Known rows, with every step that occurs:
K-Y-X-T-C: [ 3.87  0.40  0.89 -2.28  2.34 -1.01 -6.13  0.72 -3.26  1.08 -2.03  1.89
 -1.02 -0.82  0.14 -1.40  0.78  2.33 -4.91 -0.30 -2.32]
C-T-K: [ 3.00 -0.15  2.98 -1.39 -1.50  2.16 -3.17  0.17 -4.17  1.44 -1.36 -1.58
  1.74 -1.83 -0.96  0.44  2.17  1.22 -0.35  0.47 -3.32]
X-T-K: [ 4.59 -0.73  2.78 -0.96  0.70  0.70 -3.39 -0.51 -2.81  0.71 -0.54 -0.83
  0.10 -1.12 -0.55  0.73  1.84  2.73 -2.69 -1.56 -2.49]
Y-X: [ 2.78  0.45  1.23 -1.43  0.42 -2.39 -3.94  0.41 -4.46  0.81 -1.80 -1.85
  1.88 -0.95 -1.97 -1.38  2.16  1.40 -2.83  0.56 -3.10]
X-T: [ 4.35 -1.11  0.31 -1.89  1.03 -0.40 -2.71 -0.80 -2.83  1.79 -1.62 -0.83
 -2.37 -0.03  0.58 -0.63  2.07  1.64 -1.82 -0.78 -2.32]
K-Y: [ 2.19  0.89 -2.31 -1.91  0.66 -2.55 -1.28 -1.00 -4.27  2.25 -2.01 -1.60
  1.11 -0.01 -0.38  0.60  0.59  1.24 -0.48 -2.32 -1.47]
E-M: [ 1.59 -0.06  1.93 -4.05  0.15 -2.81 -0.60 -0.10 -3.35  1.45 -1.24 -2.51
  0.41  1.02 -0.82 -0.57  0.09  0.48 -0.66 -0.26 -3.82]
C-T: [ 2.75 -0.49  0.48 -2.36 -1.12  1.02 -2.49 -0.13 -4.14  2.53 -2.43 -1.53
 -0.77 -0.71  0.19 -0.91  2.39  0.07  0.52  1.17 -3.16]
H-X-Y: [ 1.32 -1.17  1.55 -2.08 -0.46 -3.45 -1.59  0.96 -0.20  1.63 -1.29 -0.72
  2.08  0.44 -1.58 -0.93 -0.05  0.50 -4.02  0.63 -1.49]
C-T-X-Y: [ 2.55 -2.13  1.82 -1.91 -2.05  1.41 -2.43 -0.44 -1.53  0.95 -0.65  0.11
  0.27 -2.25 -1.05 -0.99  1.15  0.02 -0.76  1.32 -1.49]
X-Y-A: [ 1.80 -1.37 -1.01 -1.44  1.63 -4.82 -0.90 -1.68 -0.91  1.22 -0.49  1.82
  0.71 -0.50  1.68 -0.58 -0.97  1.17 -3.13 -1.38 -1.30]
L-M: [ 1.07 -1.79  2.14 -2.92  2.02 -3.07 -0.22  0.40 -3.82  1.76 -2.35 -3.15
  3.36 -0.24 -0.62  0.20  2.94  1.81  0.13  0.50 -1.60]
K-Y-E: [ 1.36  1.19 -4.43 -1.56  0.90 -3.55 -3.12 -0.15 -3.82  0.37 -1.62 -1.23
  0.31 -0.80 -0.67  1.66 -1.14  1.60 -1.48 -1.99 -1.76]
E-Y-C: [ 2.92 -0.85 -2.60 -4.62 -0.36 -4.24 -1.60  0.02 -2.31 -0.96 -2.42  0.65
 -3.08  1.94 -0.87 -0.70 -0.02  1.53 -4.05 -0.10 -3.45]
C-T-X-H: [ 3.02 -1.13  0.92 -1.20 -1.75  3.03 -2.70 -0.14 -3.50  1.24 -0.47 -1.15
 -0.35 -2.83 -0.81 -2.97  1.51  1.10  1.63  0.13 -1.90]
X-Y: [ 1.43 -0.75 -1.15 -1.85  0.12 -1.52  0.21 -0.27 -1.81  0.80 -0.57 -0.71
 -0.14  1.33  0.05 -0.52 -0.21  2.09 -1.74 -0.18 -1.23]
Y-C-T-K: [ 3.35 -0.68  2.34 -3.04 -0.10  0.98 -3.59  1.50 -3.43 -0.30 -2.57 -0.19
 -0.40  0.19 -0.47  0.09  2.13  0.40 -0.82  0.89 -4.50]
X-T-K-Y-E: [ 3.76  0.17 -0.52 -0.89  1.45 -0.77 -4.94 -0.29 -2.44 -0.15  0.07  0.39
 -0.16 -2.17 -0.61  2.65 -0.77  2.95 -3.56 -2.96 -1.77]
T-X: [ 3.04 -0.69  1.87 -1.21 -1.37 -1.35 -2.57 -0.80 -3.58  0.24 -1.88 -2.81
  2.72 -2.06 -2.27 -1.13  2.79  0.67 -0.31 -0.10 -2.08]
K-Y-X: [ 2.53  1.14 -1.02 -1.58  1.12 -3.26 -3.77 -0.32 -4.50  1.72 -1.57 -0.77
  2.16 -1.31 -1.70 -0.08  0.65  1.31 -2.82 -1.61 -1.84]
X-H-Q: [ 0.64 -0.32  0.41 -0.78  0.65  0.26  0.33 -0.78 -2.18  1.82 -0.71 -2.68
 -1.91  1.38 -0.46 -2.95 -1.21  2.84 -0.99 -4.14 -1.57]

Rows:
[ 3.20 -0.57 -1.70 -2.77  0.59  0.69 -3.06  0.56 -2.98  0.54 -1.29  1.06
 -1.77 -1.09 -0.24 -1.65  0.02  0.61  0.69 -1.67 -1.86] | K-Y-C-T-X-H
[ 2.23 -1.54  1.16 -1.26 -1.12 -1.32 -1.19 -0.78 -1.35 -0.35 -0.23 -0.90
  1.90 -1.20 -1.79 -0.88  0.72  1.31 -1.70 -0.10 -0.80] | T-X-Y
[ 3.35 -0.78 -0.36 -3.44  0.00 -0.85 -3.96  0.12 -3.01  0.75 -2.69  0.66
 -0.59 -1.18 -0.81 -0.01  1.37 -1.02 -0.30 -0.57 -2.56] | K-Y-C-T-X
[ 2.92 -0.15 -2.04 -3.79  0.97 -1.05 -2.90  0.48 -3.59  1.56 -3.03  0.71
 -2.01  0.67  0.44  0.27  0.89 -0.45 -0.23 -0.70 -2.92] | K-Y-C-T
[ 1.79  0.35  3.25 -0.63 -0.10  2.22 -4.04 -0.07 -2.59  2.03  0.51  0.12
  0.99 -2.58 -1.94 -0.43 -1.53  2.18 -3.08 -3.71 -1.85] | C-T-K-Y-X-H-Q
[ 2.89  0.86  0.34 -2.07  1.25 -1.89 -2.60  0.52 -3.63 -0.46 -1.69 -0.47
  2.22  0.20 -1.32  1.68  0.52  1.82 -1.71 -2.52 -2.77] | T-K-Y-C
[ 1.93 -2.06  1.90 -3.72 -0.28 -2.02 -3.03  2.37  0.52  1.04 -2.24  1.34
 -0.60  1.09 -0.82 -1.19  0.17 -1.09 -3.75  2.14 -2.87] | H-X-Y-C-T
[ 2.85  0.54  1.31 -1.50 -0.94  1.45 -3.24 -0.37 -4.22  2.11 -1.02 -0.61
  2.07 -2.22 -0.82  1.50  0.95  1.10 -0.43 -1.24 -2.33] | C-T-K-Y
[ 2.73 -0.52  0.17 -0.41 -0.77  0.57 -1.47 -0.41 -3.62 -0.01 -0.15 -2.39
  1.23 -1.93 -1.61 -3.11  1.09  2.55  0.86 -1.47 -1.24] | T-X-H
[ 4.76 -0.38  4.11 -0.67  1.12 -0.33 -5.95  0.26 -3.23  0.21 -0.17 -0.09
  1.34 -2.30 -1.89 -0.10  1.88  2.66 -4.88 -0.63 -2.92] | Y-X-T-K
[ 2.87  1.52  1.94 -0.56  0.52 -1.87 -4.28 -0.03 -4.42  0.49 -0.35 -1.06
  4.81 -2.42 -2.79  1.34  0.49  2.57 -3.53 -2.36 -2.09] | T-K-Y-X
[ 3.43 -1.00  0.11 -4.37 -1.54 -1.04 -3.09  0.46 -2.18 -1.00 -1.61  1.55
 -2.32  0.09 -1.22  0.35  0.06  1.41 -4.03  0.48 -4.03] | E-Y-C-T-K
[ 3.09  0.74  2.51 -1.34 -0.59  0.87 -5.16  0.24 -4.31  1.65 -0.71  0.02
  2.97 -3.24 -1.84  1.06  0.99  1.13 -2.31 -0.67 -2.66] | C-T-K-Y-X
[ 0.54 -0.91 -0.26 -1.76 -0.22 -4.26 -3.21  1.82  0.25 -0.06 -0.95 -0.38
  1.43 -0.30 -1.86  0.03 -1.62  0.80 -4.93  0.97 -1.81] | H-X-Y-E
[ 4.41 -0.11  1.16 -1.13  1.28 -0.03 -3.41 -1.02 -2.93  1.34 -0.26  0.11
  0.47 -1.44 -0.42  1.81  0.69  2.67 -2.73 -3.22 -1.51] | X-T-K-Y
[ 3.24 -1.41 -1.97 -5.12 -1.23 -2.03 -2.55  0.24 -2.26 -0.12 -2.49  1.57
 -4.41  1.04 -0.31 -0.78  0.27  0.47 -3.41  1.09 -3.86] | E-Y-C-T
[ 2.88  0.88  1.06 -0.62 -0.03  2.39 -4.28  0.60 -4.30  1.43  0.77  0.41
  1.73 -3.21 -1.34 -0.58 -0.30  2.76 -1.35 -1.75 -1.94] | C-T-K-Y-X-H
